Known rows, with every step that occurs:
zufaz-kikozu-zepu-delomis: [ 54.3 -13.3  -9.1  23.5  29.0  16.8  16.6  15.1  27.6 -15.7  35.0 -22.8
   4.6  27.8 -28.3 -62.6  52.4  13.9   2.6 -50.8 -40.1   5.9]
kikozu-zufaz-silutat: [ 29.7 -20.7   8.8  37.4  69.9   3.8  16.6 -20.0  26.6 -17.6  20.1 -12.4
 -16.8   5.2   5.2 -10.8  14.6 -13.4 -18.8 -45.0 -37.3  47.3]
silutat-tize-delomis-zufaz-kikozu: [ 39.2 -13.3  14.4  21.6  28.0  30.4  19.1  12.2   8.3 -11.9   5.0  -1.6
 -30.6  29.1  -6.8 -73.8  49.9  51.6 -20.1  -9.3 -60.8  54.5]
zufaz-silutat-zepu-delomis-tize: [ -2.7  12.7  21.9 -17.1  42.0  -5.0 -27.0  37.7  37.7 -19.5  15.5 -25.5
   1.8 -12.4 -34.0 -58.4  47.1  22.4  -8.8 -73.4 -19.3   9.3]
zufaz-silutat: [ 26.5  -8.8   2.9  18.9  57.4   8.9   6.6 -20.1  31.5 -34.2  40.0   3.7
 -10.6  13.1  14.6 -15.8  22.3 -21.4 -32.1 -69.4 -19.4  29.3]
minoz-zepu: [ 40.8  -1.3  -6.3  13.6  34.9  24.6  13.3 -10.1  43.0 -30.1   3.9 -38.3
 -18.6  42.2  19.2  -3.6  15.6 -22.7 -11.6 -55.5 -20.9  23.5]
minoz-zepu-delomis-zufaz-silutat: [ 54.0  13.5  28.7   1.8  47.5   3.5  22.8  34.7  21.4 -30.3  42.0 -37.4
 -15.9  13.4  -9.3 -30.7  25.3   7.3 -13.8 -38.7  -1.6  37.2]
tize-minoz-zepu-delomis-zufaz: [ 57.7  -4.4  15.2  -9.9  35.7  12.9  47.1  20.8  11.3 -15.7  30.2 -48.5
 -16.6  31.3  -6.2 -26.7  34.3  -2.9  21.3 -35.5  15.6  40.1]
minoz-zepu-delomis-zufaz-kikozu: [ 73.4  11.2  21.7   9.8  34.9  35.7  30.6  41.1  33.7 -30.9  36.3 -37.6
 -31.9  24.8 -23.0 -53.9  33.6  19.7  12.5 -23.0 -35.4  36.1]
minoz-tize-delomis-zufaz-silutat: [  7.2   0.8  33.8  15.4  41.7   4.5   8.7   9.0  -0.1 -31.3  20.9   6.5
 -12.8  18.8 -15.1 -18.7  25.9   8.2 -32.8 -11.7 -19.1  57.5]
tize-minoz-zepu-delomis: [ 44.4  -3.4   4.6 -17.0  42.4  12.8  29.9  -2.0  19.4  -8.8  32.7 -39.9
   5.2  49.8   3.5  -8.9  34.4 -25.4  20.0 -68.4  12.0  16.2]
kikozu-zepu-delomis-zufaz-silutat: [ 44.8  -5.7   9.8  24.7  35.3 -13.5  28.4  34.8  10.6 -17.1  37.2 -31.9
   1.0  -1.2 -22.8 -56.8  44.2  24.5 -18.0 -32.9  -7.0  30.2]
kikozu-zepu-delomis: [ 38.7 -16.0 -10.8  23.0  15.6  -8.6  21.9   9.3  27.9 -10.6  13.8 -41.6
  14.0  29.0 -14.1 -50.2  45.8  13.3 -12.7 -45.9 -17.2   4.4]
zepu-delomis: [ 37.8 -10.7   5.0  12.6  30.4  -1.5  16.5  -1.1  46.0 -16.3  31.9 -24.1
  -0.9  26.8  -0.1 -50.3  37.1   1.6 -15.7 -48.1 -16.3  19.3]
zepu-delomis-tize-silutat-zufaz: [ 36.3 -18.7  15.0  27.7  29.6  -6.4   4.5  29.7  42.2 -22.0  25.2   2.6
  25.7  -4.5 -18.6 -73.0  55.4  36.5  40.2 -30.8 -21.4  49.7]
zufaz-kikozu-zepu-delomis-tize: [ 41.4  -8.4 -12.2  16.1  29.0  15.3  -1.8  49.7  29.5 -19.1  16.6 -32.8
   7.3   0.6 -42.0 -76.1  48.3  22.9  10.3 -37.4 -61.2  -1.8]
zufaz-silutat-tize: [ 21.3  -4.2  10.5  14.6  48.1  13.3   0.1 -18.7  33.9 -11.6  20.0   1.1
  -4.3  31.1  12.4 -31.5  29.3  -4.8 -36.8 -90.4 -23.7  25.3]
zepu-delomis-tize-silutat: [ 12.1 -19.4  15.1  -1.0  42.4  -6.1   7.5  45.7  47.0 -21.3  30.8 -14.6
  19.9  21.3 -14.0 -63.3  43.3  21.4  19.5 -33.1 -18.7  37.0]
zepu-delomis-zufaz-silutat-tize-minoz: [ 35.4  -4.7  39.7  -8.2  49.2  -0.6  33.9   8.3   2.7   6.4  48.0 -10.3
   1.5  23.3 -14.9 -50.7  50.3  20.9  -2.9 -67.2  11.3  40.6]
kikozu-zufaz-silutat-zepu: [ 14.7  -6.5   9.8  23.6  57.0   1.6   5.6 -15.4  32.6  -8.9  -4.7 -17.6
 -22.7  -1.2 -13.5 -19.8  26.7   8.0 -12.1 -69.5 -29.4  44.2]
tize-delomis-zufaz-kikozu-zepu: [ 50.8 -21.6 -14.0  36.6  24.6  16.3  27.4  30.3  -8.5 -27.7   6.4 -19.0
 -26.4  14.8 -20.4 -62.7  48.1  43.2 -14.1   8.4 -54.9  51.0]

Rows:
[ 71.5 -22.0  -0.3  52.2  24.0   8.8  24.8   7.0  22.3 -13.9  44.6  11.9
  27.6  14.9 -32.8 -67.4  73.2  42.0  52.4 -49.0 -31.5  43.2] | tize-silutat-zufaz-kikozu-zepu-delomis
[ 41.6 -16.5 -11.3  -5.6  39.1  15.2  16.2  38.4   4.2  -8.3  28.8 -25.1
  13.0   7.9 -38.7 -64.8  54.4   7.0  34.8 -54.7 -33.8   1.2] | zufaz-kikozu-zepu-delomis-tize-minoz
[ 22.0  -7.1   3.7   3.8  33.1  -0.6  -4.7  31.7  45.0 -23.4  12.4 -36.7
   4.3   4.9 -11.3 -68.7  34.5  10.9  -8.4 -32.9 -32.7  12.3] | zepu-delomis-tize
[ 31.2   4.8   6.2  -9.5  33.8  14.5  -4.7  48.2  44.4 -22.2   1.9 -58.8
   2.0  17.9 -13.4 -41.6  24.5   0.1   2.6 -34.0 -28.3   6.7] | minoz-zepu-delomis-tize
[ 68.6 -13.5 -14.9  40.7  27.4  24.0  36.1  16.0  19.1 -33.7  13.1 -20.4
 -32.0   4.8 -19.5 -57.3  41.2  23.9  -3.5 -24.1 -47.9  37.0] | delomis-zufaz-kikozu-zepu
[-12.9   2.9  34.2   5.3  23.3   6.9   5.1 -11.9  52.6 -18.7   3.3   5.9
   0.7  44.6 -21.2 -17.5  36.8   7.9  22.5 -80.6   2.6  49.6] | minoz-tize-silutat-zepu
[ 55.9 -13.3 -25.6  36.3  33.1  27.3  17.4  -4.7  26.4 -29.1  15.7 -14.3
 -13.9  22.8 -11.9 -41.8  35.4  -2.4  -7.8 -54.4 -49.1  14.9] | zufaz-kikozu-zepu
[ 47.8 -27.3   3.4  50.7  30.4   2.8  23.4 -29.0  39.5 -30.2  26.2  20.5
   7.2  14.2  14.9 -35.7  42.7  12.3  27.0 -49.1 -10.9  67.1] | tize-silutat-zufaz
[ 31.1  -8.1   7.9  32.6  17.9  24.7  18.7  19.4  -3.4 -25.4  -0.1  -8.5
 -12.5  28.0 -42.9 -45.1  39.6  31.9  -5.2   7.2 -51.4  43.0] | minoz-tize-delomis-zufaz-kikozu-zepu
[ 24.6 -17.1  14.9  21.5  18.4   3.6  21.6   5.6   8.3  -6.0 -15.4 -21.1
 -18.3  30.2   7.0 -64.7  45.4  46.2 -35.9  -5.7 -33.7  58.0] | silutat-tize-delomis-zufaz
[ 79.5 -12.7  -6.3  54.1  33.0  38.5  11.6 -38.0  37.9 -39.3  27.6  19.3
 -17.8  -1.5   0.2 -51.1  43.2   3.3  11.4 -54.5 -53.1  40.0] | silutat-zufaz-kikozu
[  9.0  -4.3  20.9   4.1  37.5  -9.1   6.0  12.4  -0.4 -21.5   4.3  -5.2
 -33.0  -0.3 -12.8 -42.8  47.3  42.4 -32.4 -24.8 -16.6  62.8] | tize-delomis-zufaz-silutat-zepu
[ 24.2 -18.6  -8.8  -4.8  49.0  10.0  11.2  -3.9  21.1 -22.9  10.8 -17.4
  -8.1   4.6  11.7 -31.4  26.0 -19.7   6.6 -55.4 -15.6  23.4] | delomis-tize-minoz
[ 74.0   1.0  14.9  -8.3  45.1  34.1  45.0  25.0   6.8 -21.3  50.9 -29.1
 -26.0  28.5 -20.9 -36.3  38.5   2.7  35.0 -42.3 -11.9  38.0] | tize-minoz-zepu-delomis-zufaz-kikozu
[ 11.2 -22.1   2.7  13.3  25.4   6.6   4.4 -12.9  21.0   4.1 -13.0 -11.6
   0.3  51.3  17.7 -46.8  45.0  21.4 -39.0 -39.0 -39.7  34.1] | silutat-tize-delomis
[ 23.7 -16.8   4.4   1.8  39.4  16.3  25.1 -37.5  24.7   2.8   3.7 -11.7
  -3.9  46.2  19.8 -27.1  39.7 -12.2  -1.6 -86.5  -2.6  29.2] | silutat-tize-minoz
[ 17.3   5.9  15.9  -3.1  21.6  -1.8   3.4  -0.5  50.1  -7.3   9.8 -31.6
  -9.0  23.8 -16.0 -56.7  51.8  26.4  -6.6 -72.1  -9.1  17.0] | silutat-zepu-delomis
[ 28.2  -8.7 -15.6 -14.2  46.1  25.0   9.6  14.8  20.1 -25.9  -3.3 -42.7
 -10.0  21.0   5.0  -3.5  15.2 -32.1  18.0 -51.5 -12.8  17.4] | delomis-tize-minoz-zepu
[ 36.0   0.3  19.5 -23.3  32.2  18.5  24.7   0.0  22.7  15.1  14.2 -42.6
  15.2  69.2  -2.0 -23.2  40.3  -8.1  16.7 -86.2   6.6  11.1] | silutat-tize-minoz-zepu-delomis
[ 44.5   1.5   5.8   1.1  30.5  13.8  14.9  11.3  40.2 -18.5  20.7 -49.7
  -1.7  45.2   0.4 -25.2  29.4  -4.8  -1.9 -51.0 -10.0  12.9] | minoz-zepu-delomis
[ 66.2   0.5  16.6  17.1  38.6  31.5  -0.5  46.2  35.3 -31.1  33.5  -2.9
  14.2  11.3 -39.4 -60.4  50.3  29.4  68.6 -38.8 -40.0  42.3] | minoz-zepu-delomis-tize-silutat-zufaz-kikozu
[ -1.0   6.8  20.7 -35.1  54.5  -6.0  -9.1  25.3  10.6  -9.8  27.4 -13.1
   7.3  -5.8 -32.2 -46.0  50.6   6.3  12.9 -90.4   0.6  11.4] | zufaz-silutat-zepu-delomis-tize-minoz
[  2.3  12.9  60.8  -2.5  14.7  -7.1  22.9  27.5  42.8 -14.1  17.9 -12.2
  -1.5  28.0 -47.0 -51.9  54.2  45.8  32.2 -44.8  12.0  60.1] | minoz-tize-silutat-zepu-delomis-zufaz
[ 53.7 -13.5  -0.4  27.7  13.7 -10.1  39.0  29.0  23.1 -14.1  14.8 -51.5
  -6.6  11.8 -21.1 -71.0  51.3  36.3 -11.6 -17.1 -13.0  29.9] | kikozu-zepu-delomis-zufaz
[ 33.0  -0.6  26.5  24.1  41.1  12.8  18.6  -1.7  25.9 -15.1  17.2 -10.1
 -21.7  13.8   2.1 -48.6  32.9  19.9 -36.3 -57.7 -22.3  44.4] | delomis-zufaz-silutat-tize
[ 48.9  10.9  27.5   8.4  21.8  15.9  19.6  26.3  37.5 -20.7  25.1 -17.3
 -36.7   2.7 -38.9 -86.7  60.8  50.1   6.7 -42.5 -34.6  36.8] | silutat-zepu-delomis-zufaz-kikozu
[ 35.1   1.1  38.2   6.8  32.6  10.3  32.3  41.1  35.9 -19.8  42.7   4.3
 -25.1  16.2 -39.4 -83.2  68.6  61.9  35.9 -44.5 -18.7  63.6] | tize-silutat-zepu-delomis-zufaz-kikozu
[ 63.6  -6.9   3.9  34.9  39.5  30.0  30.7   2.8  33.9 -41.4  32.1  -3.7
 -48.9   4.8  -3.5 -58.3  33.0  15.0  -6.6 -25.1 -46.2  50.8] | delomis-zufaz-kikozu
[ 33.3   4.8  38.7  10.4  39.1   1.6  19.3  21.3  26.1  -5.2  35.3 -17.6
  -5.5  17.8  -9.2 -68.5  45.4  35.0 -27.1 -53.5 -10.4  38.0] | zepu-delomis-zufaz-silutat-tize
